What can hang from each mark
J_313: J_106 J_386 J_695
J_386: J_313 J_657
J_416: J_695
J_657: J_828
J_828: J_657
J_106: J_313
J_695: J_313 J_416 J_657

Every row comes from one small tree of marks. Brackets hold a mark, then the marks that hang from it, in the order of their numbers. Every link used is in the known rows. Which tree was each row made from?
Known rows
[J_695 J_313 J_416 [J_657 J_828]]: [-1.93  0.92 -2.93  2.04 -0.22  2.95  1.12 -0.62  1.98  2.04  0.72 -1.61
 -1.40  1.24  3.19  1.47  0.53  0.60 -1.42]
[J_416 [J_695 [J_313 J_386] [J_657 J_828]]]: [-0.08  1.32 -1.94  2.02 -1.29  2.06  0.77  0.84 -0.21  0.77  1.35 -6.58
 -0.76  0.95  5.29  1.36 -3.25  0.85 -2.56]
[J_106 [J_313 J_386]]: [-3.34  2.11 -3.24  0.78  0.58  2.89  1.47 -1.92 -1.62  0.80  1.56 -4.80
 -1.78  0.36 -3.75 -2.89 -1.74 -1.39 -5.43]
[J_106 [J_313 [J_695 J_416]]]: [-5.85  0.26 -4.00  1.76  1.46  4.54  1.40 -1.34  0.54 -0.32  0.69 -0.78
 -2.33  1.04 -1.42 -2.81  2.23 -1.93 -2.19]
[J_106 J_313]: [-4.35  1.57 -2.93  0.42  0.34  3.96  2.38 -1.44  0.03  1.55  0.68 -2.49
 -1.76  0.54 -4.70 -3.28  0.94  0.53 -4.73]
[J_313 J_106 [J_386 [J_657 J_828]] J_695]: [-3.75  1.04 -2.95  3.37 -1.18  1.60  0.74  0.31 -1.21  1.07  0.85 -3.59
 -1.16  1.34  2.18 -0.29 -4.10 -1.91  1.16]
[J_416 [J_695 J_313 [J_657 J_828]]]: [-1.07  0.76 -1.60  1.56 -1.46  3.05  1.68  1.13  1.36  1.46  0.58 -4.35
 -0.76  1.11  4.56  0.84 -0.51  2.72 -1.97]
[J_386 [J_313 J_695]]: [-4.26  1.78 -2.51  2.35 -0.80  1.97  1.38  1.55 -0.34 -0.72 -0.14 -5.18
 -2.72  0.23  0.72  0.20  0.27 -0.87  0.12]
[J_313 J_106 [J_386 J_657]]: [-2.80  1.30 -2.82  1.99 -0.75  2.45  2.26 -0.46 -0.72  1.77 -0.43 -4.93
 -1.42  0.56 -2.82 -1.45 -4.30 -0.82 -3.25]
[J_695 [J_313 J_106] J_416 [J_657 J_828]]: [-1.94  0.48 -2.70  2.07 -0.09  3.62  2.26  0.21  2.75  3.65 -0.16 -1.09
 -1.67  1.31  2.84  1.10  2.02  1.65 -1.46]
[J_695 [J_657 J_828]]: [-2.32  2.37 -2.54  2.03 -1.76  2.44  1.58 -0.39  0.15  3.68  2.13 -2.17
 -1.45  0.74 -0.34  0.61 -1.30  2.68 -1.86]
[J_386 [J_313 J_106 J_695] [J_657 J_828]]: [-3.62  1.41 -1.77  3.76 -1.50  1.91  2.02  2.18  0.01  1.23 -0.79 -2.74
 -1.05  1.05  2.59 -0.73  0.14 -0.68  3.23]
[J_106 [J_313 [J_695 J_416 J_657]]]: [-4.03 -0.02 -3.44  2.20  0.83  4.24  1.68 -1.21  1.28  0.62  1.58 -1.01
 -1.49  0.78 -1.70 -1.35  1.85  0.16 -1.08]
[J_828 J_657]: [-4.55  1.74 -2.70  0.67 -2.11  2.74  2.86 -1.07 -1.24  1.17 -0.56 -1.95
 -2.38  0.59 -2.65 -0.46 -3.98  1.32 -4.54]
[J_386 J_657]: [-3.90  1.06 -2.54  1.61 -1.13  2.79  1.88 -1.15  0.31  0.90 -0.42 -3.13
 -1.15  0.65 -3.14 -1.51 -2.47  0.06 -2.52]
[J_106 [J_313 [J_386 J_657] J_695]]: [-3.94  0.39 -2.88  2.03  0.14  2.19  0.59 -1.71 -1.44 -1.69  1.18 -4.25
 -0.44  0.83 -2.15 -2.27 -3.30 -3.02 -0.57]
[J_695 J_657]: [-2.45  1.59 -2.64  1.32 -1.40  2.84  2.08 -0.53  0.77  2.53  1.18 -3.63
 -1.90  0.19 -3.03  0.28 -1.45  2.79 -3.31]
[J_416 J_695]: [-3.86  1.42 -2.36  1.26 -0.82  4.25  2.27  0.94 -0.10  1.07 -0.28 -4.55
 -2.33  0.58 -0.36 -2.08 -1.00  1.39 -5.14]
[J_386 [J_313 [J_695 J_416]] [J_657 J_828]]: [-4.09  1.42 -2.91  4.41 -0.45  2.18  0.57  0.99  0.04 -0.36 -0.39 -1.56
 -1.07  1.24  4.11 -0.75  0.17 -3.07  3.33]
[J_695 [J_313 J_106 J_386] J_416 J_657]: [-1.00  0.44 -3.37  1.80  0.44  3.00  2.04 -0.38  1.66  1.76 -0.20 -4.75
 -2.07  0.63  1.10  1.32 -0.96 -0.11 -3.68]
[J_106 [J_313 J_386 J_695]]: [-4.42  1.11 -3.48  1.39  0.58  2.48  0.58 -1.38 -1.65 -0.97  1.97 -5.05
 -1.92  0.57 -1.53 -1.89 -1.80 -2.33 -2.24]
[J_695 J_313 J_657]: [-1.60  0.43 -2.11  0.57 -1.07  2.36  1.90 -0.56  2.05  0.90  0.24 -4.64
 -1.54  0.44 -0.80  1.70 -1.00  2.22 -2.81]

Which tree is each row?
[-2.80  2.01 -3.49  2.77 -0.60  3.40  1.35 -0.49  0.72  3.71  1.55 -0.84
 -1.80  1.01  0.83  0.14 -0.51  1.16 -2.16]  [J_695 J_416 [J_657 J_828]]
[-2.34  1.49 -2.96  3.17 -1.42  1.69  0.98  0.72 -0.83  2.88  2.49 -4.06
 -1.86  0.87  2.33  1.76 -2.75  0.78  0.23]  [J_313 J_106 J_386 [J_695 [J_657 J_828]]]
[-3.88  1.05 -3.59  3.46 -0.57  3.00  0.51 -0.03  0.79  1.78  2.06 -0.88
 -2.01  1.24  3.05  1.18 -0.23  0.19  1.00]  [J_313 [J_695 J_416 [J_657 J_828]]]
[-4.08  0.30 -3.72  2.87 -0.38  3.41  1.15 -0.29  1.34  0.73  1.15 -2.18
 -2.40  0.68  0.26  0.97 -0.15  0.49 -0.73]  [J_313 [J_695 J_416 J_657]]
[-2.44  1.54 -2.13  2.83 -1.60  1.67  1.71  1.65  0.34  0.24  0.83 -5.21
 -1.87 -0.01  0.25  1.47 -0.19  1.14  0.84]  [J_386 [J_313 [J_695 J_657]]]
[-2.44  0.75 -2.99  2.54 -1.11  2.09  1.61  0.60 -0.29  1.62  1.68 -5.53
 -2.24  0.36 -0.48  1.56 -3.05  0.98 -1.20]  [J_313 J_106 J_386 [J_695 J_657]]
[-4.54  0.53 -4.03  3.37  0.24  2.31 -0.05 -1.14 -0.74 -1.64  0.34 -3.79
 -1.65  0.98  1.22 -0.42 -4.47 -4.18 -0.15]  [J_313 [J_386 J_657] [J_695 J_416]]
[-4.91  0.70 -4.41  2.77  0.83  3.36  1.10  0.20 -0.44  0.67  0.33 -3.54
 -3.47  0.85  1.22 -0.39 -1.34 -2.41 -2.40]  [J_313 J_106 J_386 [J_695 J_416]]
[-2.53  0.96 -2.84  0.61  0.02  2.33  1.83 -0.11  0.31  0.80 -0.66 -6.07
 -2.55  0.61  0.09  0.34 -2.21 -0.73 -4.47]  [J_695 [J_313 J_106 J_386]]
[-2.49  1.06 -3.28  2.58  0.31  1.91 -0.11 -1.42 -0.15 -0.28 -0.10 -3.42
 -0.67  1.50  4.04  0.02 -3.46 -4.07 -0.77]  [J_695 [J_313 [J_386 [J_657 J_828]]] J_416]
[-2.60  0.44 -3.40  1.92  0.62  2.25  0.57 -1.64  0.57 -1.50 -1.01 -4.74
 -1.16  0.97  1.15 -0.24 -3.80 -3.77 -2.36]  [J_695 [J_313 [J_386 J_657]] J_416]
[-0.11  0.23 -1.81  1.39 -0.84  3.08  2.63  1.49  0.95  1.26 -0.34 -7.50
 -1.45  0.49  2.27  0.69 -2.35  2.19 -4.19]  [J_416 [J_695 [J_313 J_106 J_386] J_657]]
[-5.88  0.06 -3.86  2.40  0.60  4.42  2.01  0.38  1.22  1.42 -0.57 -1.15
 -3.50  1.02  0.26 -0.85  1.46 -0.54 -1.86]  [J_313 J_106 [J_695 J_416]]
[-0.47  1.44 -2.36  1.73 -1.04  1.60  1.55  0.20  0.44  2.91  1.12 -5.14
 -1.31  0.89  2.60  1.93 -2.31  1.21 -1.87]  [J_695 [J_313 J_106 J_386] [J_657 J_828]]
[-2.01  1.39 -2.53  1.83 -0.86  0.88  0.03 -1.24 -0.62 -0.29  0.36 -5.14
 -0.37  1.24  2.84  0.38 -4.74 -2.53 -0.69]  [J_695 [J_313 [J_386 [J_657 J_828]]]]
[-2.66  1.93 -2.93  4.30 -0.74  2.21  0.87  1.40  0.51  1.30  1.24 -2.19
 -1.75  0.81  4.20  1.16  1.26 -0.39  2.24]  [J_386 [J_313 [J_695 J_416 [J_657 J_828]]]]
[-2.78  2.48 -2.94  2.54 -1.21  1.31  0.33 -1.22 -1.89  1.30  1.28 -4.27
 -0.76  1.02  0.27 -0.96 -5.27 -2.02 -1.24]  [J_313 [J_386 [J_657 J_828]]]
[-2.71  0.84 -2.81  3.53 -0.27  3.34  2.89  2.18  1.75  1.85 -0.47 -2.77
 -2.45  0.35  0.94  0.71  2.56  0.72  0.41]  [J_386 [J_313 J_106 [J_695 J_416 J_657]]]
[-4.28  0.38 -2.78  3.76  0.01  3.28  2.56  1.76  1.24  0.09 -2.10 -2.05
 -1.77  0.74  0.98 -1.32  1.30 -1.97  1.57]  [J_386 [J_313 J_106 [J_695 J_416]] J_657]
[-0.58  0.63 -2.38  1.10 -0.72  2.01  2.12 -0.02  1.07  1.81  0.25 -6.52
 -1.78  0.35 -0.22  1.76 -2.47  1.42 -3.45]  [J_695 [J_313 J_106 J_386] J_657]
[-3.95 -0.09 -3.55  2.85 -0.12  4.14  2.38  0.54  2.08  2.28  0.35 -1.38
 -2.65  0.77  0.08  0.56  1.20  1.40 -0.98]  [J_313 J_106 [J_695 J_416 J_657]]
[-3.80  0.71 -1.83  3.10 -1.17  2.29  2.68  1.90  0.53  0.12 -1.70 -3.81
 -1.47  0.51 -0.04 -1.00  0.13 -0.52  1.60]  [J_386 [J_313 J_106 J_695] J_657]
[-4.49  0.13 -3.90  2.78  1.29  3.18  0.56 -1.92 -0.76 -1.79  0.79 -2.85
 -0.76  1.08 -1.00 -2.71 -2.16 -4.48 -0.79]  [J_106 [J_313 [J_386 J_657] [J_695 J_416]]]
[-2.59  1.80 -1.68  2.35 -1.15  2.75  3.66  1.48  0.59  2.01 -2.11 -3.84
 -1.22  0.29 -2.20 -1.82  0.05  0.39 -1.26]  [J_386 [J_313 J_106] J_657]
[-4.90  0.87 -4.41  2.14  1.73  3.42  0.47 -1.62 -1.05 -1.09  1.50 -3.25
 -2.27  0.87 -0.44 -2.20 -0.57 -3.77 -2.32]  [J_106 [J_313 J_386 [J_695 J_416]]]
[-2.47  2.42 -1.67  2.96 -1.48  2.30  2.90  1.52  0.04  3.07 -1.20 -2.55
 -0.77  0.81  0.22 -1.81  0.30  0.22  0.33]  [J_386 [J_313 J_106] [J_657 J_828]]
[-2.97 -0.07 -1.89  0.59 -0.29  4.52  3.22  1.74  1.75  0.98 -2.03 -4.69
 -2.27  0.90  1.85 -1.39  0.94  1.91 -4.62]  [J_416 [J_695 [J_313 J_106]]]
